What can hang from each mark:
X: W
W: A X Z
J: D W
Z: D N W
A: D W
D: A X
N: Z

Known rows, with every way that one mark hangs from another:
A{D}: [ 0.70  1.76  0.94  0.75 -3.43 -0.89  1.35  0.70 -1.06  0.44 -0.48  0.28
  2.29  2.52  0.31  0.40 -0.62 -0.10  1.49 -1.60  0.72  0.31 -0.75]
N{Z{D{X{W}}}}: [ 1.07 -1.31 -2.08 -0.74  0.24 -1.94 -3.21 -0.23 -1.20  1.28 -0.51  0.64
  0.44  1.45 -0.12 -0.70  0.80 -1.50  1.03 -5.24 -0.84  0.01 -1.16]
D{X{W{A Z}}}: [-1.44 -1.15 -0.09 -1.80 -0.45 -0.17 -0.44 -1.07 -0.46 -0.71 -1.03 -0.48
 -4.28  1.00  0.22  1.20  0.93  0.75  1.23  0.17 -1.45 -1.47 -1.67]
N{Z{D{X} W}}: [ 1.65 -1.60 -1.48 -0.43  0.38 -1.21 -2.00 -0.08  0.08  1.18 -0.64  0.68
  0.73  0.53 -0.59 -1.16  0.39 -2.31 -0.57 -5.93 -1.36  1.23  0.40]
N{Z{W{A X}}}: [ 2.18 -0.68  0.18 -0.08 -0.71 -1.32 -1.06 -1.14 -0.78 -0.05 -3.73  0.48
 -3.57 -0.80  2.00 -0.71 -2.42 -0.41 -1.21 -2.95 -0.96 -0.44 -1.42]
W{A X}: [ 0.46  1.41  0.32  0.74  0.09 -1.13  2.41 -0.60 -1.65 -0.77 -0.80  0.74
 -3.48 -0.04  3.86  0.56 -2.07 -0.01 -0.22  2.22 -0.97 -1.98 -2.46]
Z{N}: [ 1.18  0.92  0.41  3.92 -2.64  1.44  0.64  0.27 -2.13 -0.46  0.06 -0.95
  1.54  2.35  0.38  0.03  0.21 -1.71  1.94  0.30  0.94 -0.36  1.49]
D{A X}: [-0.31  2.45 -0.58  0.18 -1.70 -0.72  0.91  0.67  1.76  1.17 -0.57 -1.28
 -0.96  1.34  2.21 -0.91 -1.87 -1.89 -0.34  1.19 -1.15 -1.28  0.32]
X{W}: [ 0.83 -0.73  0.08  1.73 -2.56 -0.19 -0.91 -0.19 -2.62  0.34 -2.99  0.06
 -0.48  3.26 -0.89  1.23  0.48 -0.27  3.37 -0.94 -0.19 -1.83 -1.21]
D{A{W}}: [ 0.66  3.07  1.16  0.19 -2.05 -0.37  0.16  1.17  1.81  0.81 -2.93 -0.22
 -0.04  1.03 -0.41 -0.79 -3.13 -1.00 -0.98  1.62  0.33  0.28  1.40]
A{D W}: [-0.08  1.48  1.53 -1.18 -2.65 -0.31  2.18  0.52  0.11  0.22 -2.20  1.06
  2.18  1.74 -2.21  0.18 -0.43 -0.89 -0.86 -1.42  1.08  2.09  0.45]
W{A X Z{D N}}: [-0.26 -0.85 -0.48 -0.98  2.51  0.45  0.61  0.10 -1.11 -1.25  4.38  0.07
 -0.71 -3.23  1.65  0.79  1.31  1.57 -1.25  3.15  0.93  0.08 -0.82]
J{D W{A}}: [-1.43  1.67  1.96  2.48  2.92 -0.15 -0.20 -1.39  0.92 -1.15 -1.86  1.31
 -0.74 -0.15  1.13 -0.66 -2.83  1.85  1.81  0.73 -1.36 -1.35 -0.63]
W{Z{D}}: [ 0.33  1.16 -0.52  0.10 -0.49 -0.33 -1.63  1.32 -1.74 -0.16  3.84  0.57
  1.05  0.33 -0.60  1.05 -0.76  0.54  1.92 -1.02 -0.49  0.88 -0.89]
N{Z{D W{X}}}: [ 2.16 -1.83 -1.80 -0.51  0.64 -1.39 -1.68 -0.04 -1.36  1.08 -0.45  1.18
  0.60 -1.00 -0.06 -0.70 -0.47 -1.53 -1.43 -4.60 -0.82  0.69 -1.09]
J{D{X} W{A Z}}: [-4.00  0.75  0.70 -1.13  3.84  0.46 -0.41 -1.88  1.77 -1.59  0.94  0.31
 -2.63 -2.14  0.46 -0.33 -1.80  1.42 -0.06  0.29 -2.52 -0.33 -1.10]
J{D}: [ 0.69  2.29  0.08  4.56  0.21 -0.69  1.14 -0.51 -0.97 -0.71  1.30  0.66
  0.81  1.36  1.98 -0.16 -2.29  1.15  2.15 -0.29 -0.98 -0.71 -1.27]
D{A X{W}}: [-0.65 -0.12 -0.84 -0.79 -1.33 -0.56 -0.24  0.10  1.46  1.61 -2.57 -1.41
 -1.43  1.62  0.56 -0.22  0.22 -0.77  0.46  1.03 -0.70 -2.08 -0.13]
D{A{W{Z}} X}: [-1.90  2.06 -0.19 -3.33 -1.08  0.24  0.33  0.59  2.76  0.54 -0.38 -1.12
 -2.02 -0.76 -0.90 -0.73 -1.97 -1.59 -2.73  1.11 -0.94  1.23  0.99]
J{D W}: [-1.75  1.37  0.80  2.73  1.77  0.39 -0.51 -1.10 -0.28 -0.49 -0.75  0.79
  1.25  0.27 -0.54 -0.52 -2.50 -0.01  1.77 -0.97 -1.44 -0.66 -0.67]
A{W{Z{N}}}: [-0.46  0.64  0.84 -0.27 -2.06  2.02 -0.02  0.31 -1.13 -1.13  0.14 -0.54
  0.21 -0.02 -2.97  0.46 -0.30 -1.29 -0.68  0.18  0.86  2.16  1.78]
N{Z{D{X}}}: [ 1.28  0.89 -1.89  0.11 -0.04 -2.06 -2.10  0.25 -0.82  0.87  1.24  0.70
  0.61  1.16  1.33 -1.27 -1.05 -2.39  0.44 -5.13 -1.33  0.77 -0.69]
Z{D W}: [ 1.77 -1.58 -0.18  1.37  0.39  0.07  0.10  0.96 -0.62  0.81 -0.32  1.24
  2.32  1.24 -1.76  0.61  1.30 -0.68  0.83 -1.93 -0.26  0.43  1.10]
W{A Z{N}}: [ 0.45  1.22  1.70  1.24 -1.63  1.09 -0.70 -0.01 -0.87 -1.86  1.07 -0.88
 -1.99 -0.07  1.17  0.72 -0.45  1.76  1.60  1.95  0.79 -0.23  0.58]
W{A{D} X Z}: [-1.00  0.81  0.52 -3.04 -0.78 -1.08  1.70 -0.32 -0.64 -0.94  1.66  0.11
 -2.40 -2.08  2.10  1.00 -1.05  2.47 -1.42  1.57  0.20  0.15 -3.25]
X{W{A}}: [ 1.11 -0.46  1.44  1.37 -1.52 -0.75 -0.71 -0.46 -1.32 -0.33 -3.99  0.56
 -2.71  2.75  0.73  1.27  0.08  1.64  3.32  0.71 -0.09 -2.51 -1.21]

Rows:
[-1.52  2.39  0.84  2.00  1.72  0.03 -1.36 -0.21  2.27  0.54 -1.44 -0.20
  1.44 -0.72  0.20 -1.49 -3.56  1.21  0.77  1.11 -0.71 -1.18  0.12] | J{D{A} W}
[ 0.69  1.53  0.88 -0.40  0.74 -1.08 -1.17  1.05 -0.39 -0.99  2.64  1.01
 -1.42 -0.23  1.17  1.03 -0.93  2.64  1.80  0.65 -0.34  0.10 -0.94] | W{A Z{D}}
[-0.64  1.28  0.17 -1.40 -0.16 -0.58  0.84 -0.48 -1.72 -1.43  1.59  0.05
 -4.64 -1.74  2.70  1.13 -2.39  1.20 -0.58  2.12 -1.14 -1.11 -3.05] | W{A X Z}
[ 0.81 -3.00 -0.55  1.60 -0.71  2.39  2.37 -0.69 -1.96 -0.01 -1.05 -0.91
  0.52 -0.60 -0.84  0.41  1.94 -2.24 -1.79  0.74  0.60 -0.26  1.18] | Z{N W{X}}
[ 0.39 -1.99 -0.60 -0.50 -0.36  0.91 -3.18  1.14  0.01  0.78  1.29 -1.30
  1.79 -0.46 -2.43  0.80  2.57  2.26  1.44  1.44  2.08 -0.26  0.76] | X{W{Z{D{A} N}}}
[-1.27  2.20 -0.33  0.57  2.06 -0.54  2.29 -0.58  3.51  0.31 -0.19 -0.17
 -0.03 -0.73  0.99 -1.68 -2.16 -0.11 -2.13  1.70 -1.09  0.49  0.59] | J{D{A{W} X}}
[ 1.48 -2.06  2.50  1.34 -1.77  1.35  1.92 -0.15  1.07 -0.46 -3.04 -0.44
  1.50  0.65 -0.68  0.13  2.64  1.44 -0.19  0.56  2.26  0.49  2.53] | Z{N W{A{D}}}
[-2.43  1.31 -0.52  0.48  3.19 -0.07  0.16 -0.91  1.53  0.67 -0.54 -0.04
  0.24 -2.86  1.09 -1.39 -3.57  0.53 -1.66  2.22 -1.05 -1.50 -1.40] | J{D{A} W{X}}
[-1.30  0.03  1.23 -1.94 -1.32  0.75  1.33 -0.39  1.02 -1.25  1.89 -1.20
 -0.60 -0.76  0.74  0.29  1.92  1.53 -0.53  1.13  1.21  1.08  0.45] | W{A{D{X}} Z{N}}
[ 0.97 -2.66  0.75  1.33  0.31  1.77  2.75 -0.99 -0.56 -0.75 -2.12 -0.49
 -1.52 -1.18  0.90  0.34  1.72 -0.36 -1.77  2.37  0.77 -0.95  1.13] | Z{N W{A X}}
[ 0.30 -1.63  1.23  0.36 -1.54  1.11 -1.88 -0.52 -1.32 -1.21 -1.44 -1.01
 -2.48  0.60 -0.74  1.51  1.62  2.68  2.45  1.69  1.31 -1.20 -0.07] | X{W{A Z{N}}}
[ 0.24 -2.73 -0.75  0.04 -0.34  1.24 -2.61  0.56 -2.19  0.01  1.66 -0.58
  1.70  0.52 -3.15  1.55  3.42  1.36  2.35 -0.07  1.53 -0.03  0.14] | X{W{Z{D N}}}
[-0.10 -0.92 -1.62 -1.18  1.25 -1.19 -0.69  1.02  1.54  2.04  0.08 -0.10
  1.13  0.98 -0.21 -0.11  1.79 -0.17  0.49  0.60 -0.15 -1.24  0.03] | Z{D{A X{W}}}
[ 1.35 -0.89 -1.06 -1.02  1.05 -2.41 -2.87 -0.46 -0.06  0.62 -1.30  1.04
 -1.40  1.12  1.21 -0.79  0.61  0.07  1.07 -3.77 -0.78 -0.52 -1.24] | N{Z{D{X{W{A}}}}}
[-2.47 -0.63  0.22 -3.82 -1.63  1.67  2.13 -0.20  1.02 -0.42  1.12 -0.92
  1.79 -0.78 -3.50  0.03  2.34 -1.54 -2.93 -0.78  1.43  3.55  1.68] | A{D{X} W{Z{N}}}
[-0.64  2.46 -0.67  2.22  1.30 -0.90  1.67 -0.43  2.68  0.39  1.40 -0.71
 -0.11 -0.03  3.06 -1.47 -2.19  0.61 -0.33  1.54 -1.37 -1.08 -0.43] | J{D{A X}}
[-0.99  1.29  1.26 -2.95 -3.00  0.18  0.72  0.59  0.05 -0.32 -0.18  0.39
  1.19  0.11 -3.23  0.74 -0.59  0.19 -1.03 -1.53  1.05  3.24 -0.09] | A{D W{Z}}
[ 0.69  0.32  0.88  0.61  0.84  0.54 -1.06  0.83 -0.36 -1.32  3.26  0.05
  0.32 -0.80  0.55  0.73  1.12  2.36  1.38  1.78  1.36  0.51  0.90] | W{A Z{D N}}
[-0.59 -0.40 -0.06 -0.76  1.77  0.66  0.04  0.25  0.44 -1.20  4.05 -0.40
 -0.44 -1.20  0.91  0.36  2.15  0.86  0.09  1.56  0.38  0.68  1.06] | W{A Z{D{X} N}}
[-0.65  0.10 -2.15 -1.71  1.16 -0.45  0.08  0.63 -2.64 -0.13  4.95  0.59
 -0.17 -1.99  0.24  1.25 -0.47 -0.24 -0.77  0.02 -0.78  0.41 -2.72] | W{X Z{D}}
[-0.08 -1.51 -0.89 -0.66  2.19 -1.14  0.37 -0.06  0.01  0.44 -0.08  1.27
 -0.42  1.53  0.47  0.73  2.79  0.05  1.39  0.00 -0.72 -1.31 -0.78] | Z{D{X{W{A}}}}
[ 0.05  0.99  0.80 -1.09 -0.43 -1.55  3.39 -0.48 -0.48 -0.29 -0.65  0.83
 -1.25 -0.33  3.14  0.38 -0.77  1.11 -1.03  1.61  0.41 -0.98 -2.65] | W{A{D} X}
[ 1.84 -1.54  2.10  2.80 -1.13  1.79  1.21 -0.38  0.06 -0.85 -3.14 -0.48
 -0.40  0.90 -0.05  0.22  1.51  0.28  0.55  1.25  1.07 -0.64  2.91] | Z{N W{A}}
[-0.84  0.41  0.09 -2.63 -1.29 -0.36  3.76 -0.07 -0.57  0.34 -1.35  1.16
  1.38 -0.47 -1.33  0.13 -0.18 -1.61 -3.24 -0.31  0.88  1.72 -1.34] | A{D W{X}}
[ 1.86 -1.28 -0.29 -0.77  1.36 -1.68 -1.67 -0.47  1.19  0.48 -1.64  1.11
 -1.18  0.12  0.80 -1.18  0.23 -0.69 -0.62 -4.46 -1.23  0.56  0.55] | N{Z{D{X} W{A}}}
[ 1.39 -0.80  0.95 -1.34 -1.90 -1.55 -0.66 -0.89  1.49  0.33 -3.89  0.22
 -1.67  0.70  0.92 -1.30 -0.49 -0.04 -0.87 -4.65 -0.44  0.86  0.05] | N{Z{W{A{D{X}}}}}
[-0.13  2.18 -0.09 -1.26 -0.76 -0.41  1.53  0.65  1.07  0.91 -2.20 -0.13
 -0.98 -0.85  0.40 -0.71 -2.99 -1.49 -3.01  2.55  0.04 -0.08 -0.11] | D{A{W{X}}}
[-2.13  0.21  0.81  0.00 -1.34  2.70 -2.54 -0.19 -1.71 -0.75 -0.10 -1.05
  0.70 -0.22 -2.93  0.27 -0.64 -1.57  1.21 -0.70  0.11  0.48  1.33] | J{W{Z{N}}}
[ 1.86 -2.84 -0.11  2.46  0.58  1.86  0.35  0.80 -0.57  0.50  0.47  0.24
  4.14  0.65 -2.30  0.33  3.56 -0.99  0.38 -0.71  1.52  0.85  3.16] | Z{D N W}
[ 1.24 -3.71 -0.15  0.68  3.10  1.19  2.20 -0.20 -0.07 -0.13  0.40  0.74
  1.06 -2.13  0.21  0.29  3.48  0.28 -1.97  2.19  1.37 -0.23  1.45] | Z{D N W{A X}}
[ 1.50  1.77 -1.67 -0.56 -0.01 -2.49 -2.85  0.87  1.51  1.79  0.56 -0.13
  0.84  0.17  1.94 -2.13 -1.98 -1.33 -0.42 -3.34 -0.74  0.22 -0.06] | N{Z{D{A X}}}
[-0.15 -3.25 -1.79  0.62  1.50  1.14  0.29 -0.05 -1.02  0.67  1.41 -0.24
  2.82  1.29 -1.51  0.40  5.24 -1.68  0.87 -0.16  0.89 -0.32  1.30] | Z{D{X{W}} N}
[-0.94  0.89 -0.27 -2.08 -0.80  1.20  0.57  0.59  1.04  0.14  0.20 -1.54
 -0.75 -2.80 -0.99 -0.46 -1.61 -0.61 -3.70  3.39  1.15  1.08  0.89] | D{A{W{X Z{N}}}}
[ 1.03  2.14  0.21 -0.38  0.64 -0.94 -0.21  1.91  1.91  1.28 -0.20  0.97
  2.45  0.24 -0.94 -0.64 -1.23 -0.34 -0.79  1.18  0.72  0.86  1.57] | Z{D{A{W}}}
[-0.39 -0.15 -0.84 -0.95  1.90  0.95  1.27  1.04  2.83  1.12  1.18 -0.50
  3.31 -0.78 -1.19 -1.33  2.12 -2.14 -2.82  2.13  1.48  1.48  3.67] | Z{D{A{W} X} N}
[ 0.04 -1.65 -0.81 -0.67 -0.49 -0.23 -2.70  0.68 -2.22  0.33  1.03  0.37
  0.30  1.02 -2.41  1.84  1.58  1.51  2.82 -1.17  0.09 -0.38 -1.45] | X{W{Z{D}}}
[-1.71 -0.06 -1.19 -0.24  1.34 -0.53 -0.58 -0.84  2.30  0.39  1.09 -1.36
 -1.25 -0.97  0.59 -0.46 -0.55  2.49  0.16  1.54 -0.98 -1.10 -1.39] | J{D{A X{W{Z}}}}
[-0.07 -0.93 -1.51  1.46  1.25  0.98  1.31  0.45 -0.69  0.33  3.22 -0.15
  3.19  1.05  0.00 -0.20  3.27 -2.74  0.28 -0.08  0.32  0.46  1.93] | Z{D{X} N}
[-2.64  0.03  0.50  1.75  1.66  2.32 -1.88 -1.08 -0.40 -1.36  1.76 -0.73
  1.69 -1.79 -2.11 -0.23 -1.00  0.90  1.00 -0.12 -0.07  0.65  0.53] | J{D W{Z{N}}}
